What can hang from each mark
M: S
S: L M
W: N
L: R S
K: R
N: E W
R: K L W

Known rows, with every way that one mark hangs from another
[K [R [W N]]]: [-3.25  1.08 -2.42  3.47  0.10 -0.45 -1.97 -2.40 -3.54  5.94  0.48 -1.20
 -1.99  0.17 -3.94 -3.62]
[S [L [R K]] M]: [ 3.50  0.37  2.03 -2.85 -0.68 -3.45  1.96  1.01  0.71 -9.04 -1.44 -1.42
  0.42  0.46  2.70  5.20]
[R K W]: [-3.24  3.71 -1.62  2.63 -0.13 -2.30  1.59 -4.90  1.17  2.95  0.22  1.94
  1.36  1.33 -5.27 -2.02]
[S [L [R K W]] M]: [ 2.26  2.29  1.73 -2.28 -0.34 -3.41  1.10 -0.01  0.42 -6.81 -1.37 -1.40
  0.18  0.47  2.42  2.81]
[M [S [L [R K [W [N E]]]]]]: [-4.08 -0.69 -1.41  0.99  0.03  1.81  0.95  2.13  0.88 -1.40 -1.15 -1.00
  0.08 -2.10  1.53  0.97]
[R K L]: [ 0.93  1.98  2.30  1.53 -3.76 -1.92  3.49 -2.50  1.94  0.20  0.27 -0.72
  2.32 -0.06 -5.09  2.29]
[M S]: [-1.85 -1.38 -1.74  5.05  0.47  2.12  2.52  1.17 -1.49  3.62 -0.13  1.78
 -0.36 -1.04 -1.64  3.59]
[S [L [R K [W [N E]]]] M]: [ 1.06  0.41  2.18 -3.79 -0.62 -1.92 -0.71  0.42  1.23 -8.50 -0.81 -2.59
 -0.15 -1.12  3.49  1.47]
[S [L [R K [W N]]] M]: [ 2.03 -0.33  0.69 -2.74 -0.25 -2.05 -0.45  0.29  1.35 -7.19 -1.41 -0.92
  0.52  0.21  2.65  2.27]
[L [R K W] [S M]]: [ 0.90 -2.82 -1.49 -3.19  2.48 -4.08 -0.96  0.47  1.11  0.33  1.07  2.50
  2.62  2.51  1.35 -1.36]
[L [R K [W N]] [S M]]: [ 0.65 -5.80 -2.84 -3.64  2.84 -2.65 -2.89  0.71  2.42 -0.31  1.13  3.11
  3.15  2.06  1.32 -2.01]
[M [S [L [R K [W N]]]]]: [-3.24 -1.54 -3.21  1.99  0.29  1.51  1.39  1.97  0.86 -0.11 -2.01  0.70
  0.94 -1.10  0.33  1.64]
[R [L S] W]: [ 1.82  1.58  1.01  1.98 -0.03  4.50 -0.32 -0.95 -0.58  5.56  0.49  1.50
 -0.76 -0.76 -0.62 -2.84]
[R K [L S]]: [ 2.36 -0.92  0.40  0.51 -2.30  0.48  2.20 -0.85  1.89  0.13  0.34  1.20
  3.12  0.21 -2.54  1.16]
[L [R K [W [N E]]] [S M]]: [-0.45 -5.03 -1.31 -4.69  2.28 -2.32 -3.23  1.00  2.45 -1.68  1.92  1.37
  2.28  1.03  2.41 -2.83]
[W N]: [-0.83 -4.62 -2.09  0.90  1.53  4.10 -1.90 -1.50  2.12 -0.41  0.90  2.64
 -0.10  0.31 -2.78  0.62]
[N W]: [-3.28  5.27  0.45  1.17  0.07  2.13  0.31 -2.22  0.73  0.93  2.56  1.43
 -3.98  3.23 -2.61 -1.27]

Rows
[ 4.05  1.08  2.34  1.40 -0.67  2.65 -0.64 -0.11 -1.30  3.35  0.75  0.86
 -0.58 -1.02  1.11 -0.90]	[R [L [S M]] W]
[ 5.85 -2.09  2.69  0.34 -1.20  2.59  0.50  1.45 -0.74 -0.40  0.92  0.48
  0.08 -0.90  1.35  2.72]	[R [L [S M]]]
[ 3.22  1.96  2.49 -2.00  0.74 -0.95  0.09  0.97 -0.93 -5.66 -1.06 -1.28
 -1.95 -0.29  4.03  2.70]	[S [L [R W]] M]
[-1.11  2.99 -0.44 -1.56  0.55 -0.65  1.40 -1.12  1.32 -3.13 -1.77 -0.16
 -0.20  0.82 -0.20  0.24]	[S [L [R K W]]]
[ 1.71  2.40  1.20  2.85 -1.84 -1.38 -0.64 -0.13 -5.62  5.85  0.50 -2.90
 -1.64 -0.69 -0.61 -2.16]	[K [R [L [S M]] W]]
[-0.24  3.03  0.03  3.08 -1.27  0.05 -0.46 -0.74 -4.86  7.73  0.50 -2.33
 -1.69 -0.45 -2.01 -3.39]	[K [R [L S] W]]
[ 0.42  0.27  1.44  1.34 -2.29  0.47 -2.84  0.53 -4.06  3.77  1.51 -4.15
 -1.81 -2.06  0.52 -3.60]	[K [R [L [S M]] [W [N E]]]]
[-3.85 -1.60 -2.22 -1.82  1.76 -3.32 -1.32 -1.89  3.48  2.56  0.79  1.92
  2.13  2.22 -3.70 -2.69]	[L [R K [W N]]]
[-2.50  2.96  1.82  2.40 -3.01 -0.28 -1.82 -1.29 -3.44  5.74  1.07 -4.83
 -2.63 -1.92 -2.85 -3.94]	[K [R L [W [N E]]]]
[-2.86  1.12 -2.03  2.43  0.13  0.11  2.78  1.86 -0.26  0.47 -2.06  0.21
  0.50 -0.70  0.32  2.17]	[M [S [L [R K W]]]]
[-0.73  4.82  1.83  2.45 -3.09 -2.04  2.39 -3.94  1.25  4.06  0.07 -0.40
  1.76 -0.32 -5.52 -1.35]	[R K L W]
[-1.41 -0.78 -1.22  2.03  0.81  2.14  2.58  3.21 -0.87 -0.61 -1.75  0.20
 -0.86 -1.12  1.90  4.35]	[M [S [L R]]]
[-2.21  0.80 -1.47  2.57  1.16  2.28  2.03  2.59 -1.32  1.49 -1.94  0.44
 -1.21 -1.11  1.41  2.42]	[M [S [L [R W]]]]
[ 1.96  0.22  3.09 -3.58  0.26  0.41 -1.84  1.48  0.09 -7.46 -0.42 -2.54
 -2.32 -1.40  5.09  1.49]	[S [L [R [W [N E]]]] M]
[-3.17 -4.31 -2.91 -4.18  3.04 -0.45 -2.89  0.18  3.55  0.93  1.67  2.58
  2.13  1.39  0.44 -4.98]	[L [R K [W [N E]]] S]
[-0.83  0.16 -0.78 -1.74  1.70  2.78 -1.04  0.04  1.38 -2.79 -1.39  0.50
 -1.80  0.12  1.36 -0.45]	[S [L [R [W N]]]]
[ 3.48 -5.57 -0.12 -3.59  3.41 -0.99 -1.51  3.02  0.21 -1.57  1.43  2.61
  0.50  2.01  3.80  1.54]	[L R [S M]]
[ 3.14  0.23  1.47  2.00 -2.09 -1.58  0.29  1.04 -4.87  2.87  0.74 -3.14
 -1.01 -0.48 -0.16  0.85]	[K [R [L [S M]]]]
[ 1.21 -2.48 -0.61  1.09  0.29  6.25 -2.77 -0.36  1.06  4.56  0.73  2.52
 -0.04 -1.13 -0.54 -3.61]	[R [L S] [W N]]
[ 0.03  1.10 -0.20 -2.31 -0.04 -0.91  2.20 -0.22  2.00 -5.67 -1.45 -0.42
  0.35  0.93  0.16  2.75]	[S [L [R K]]]
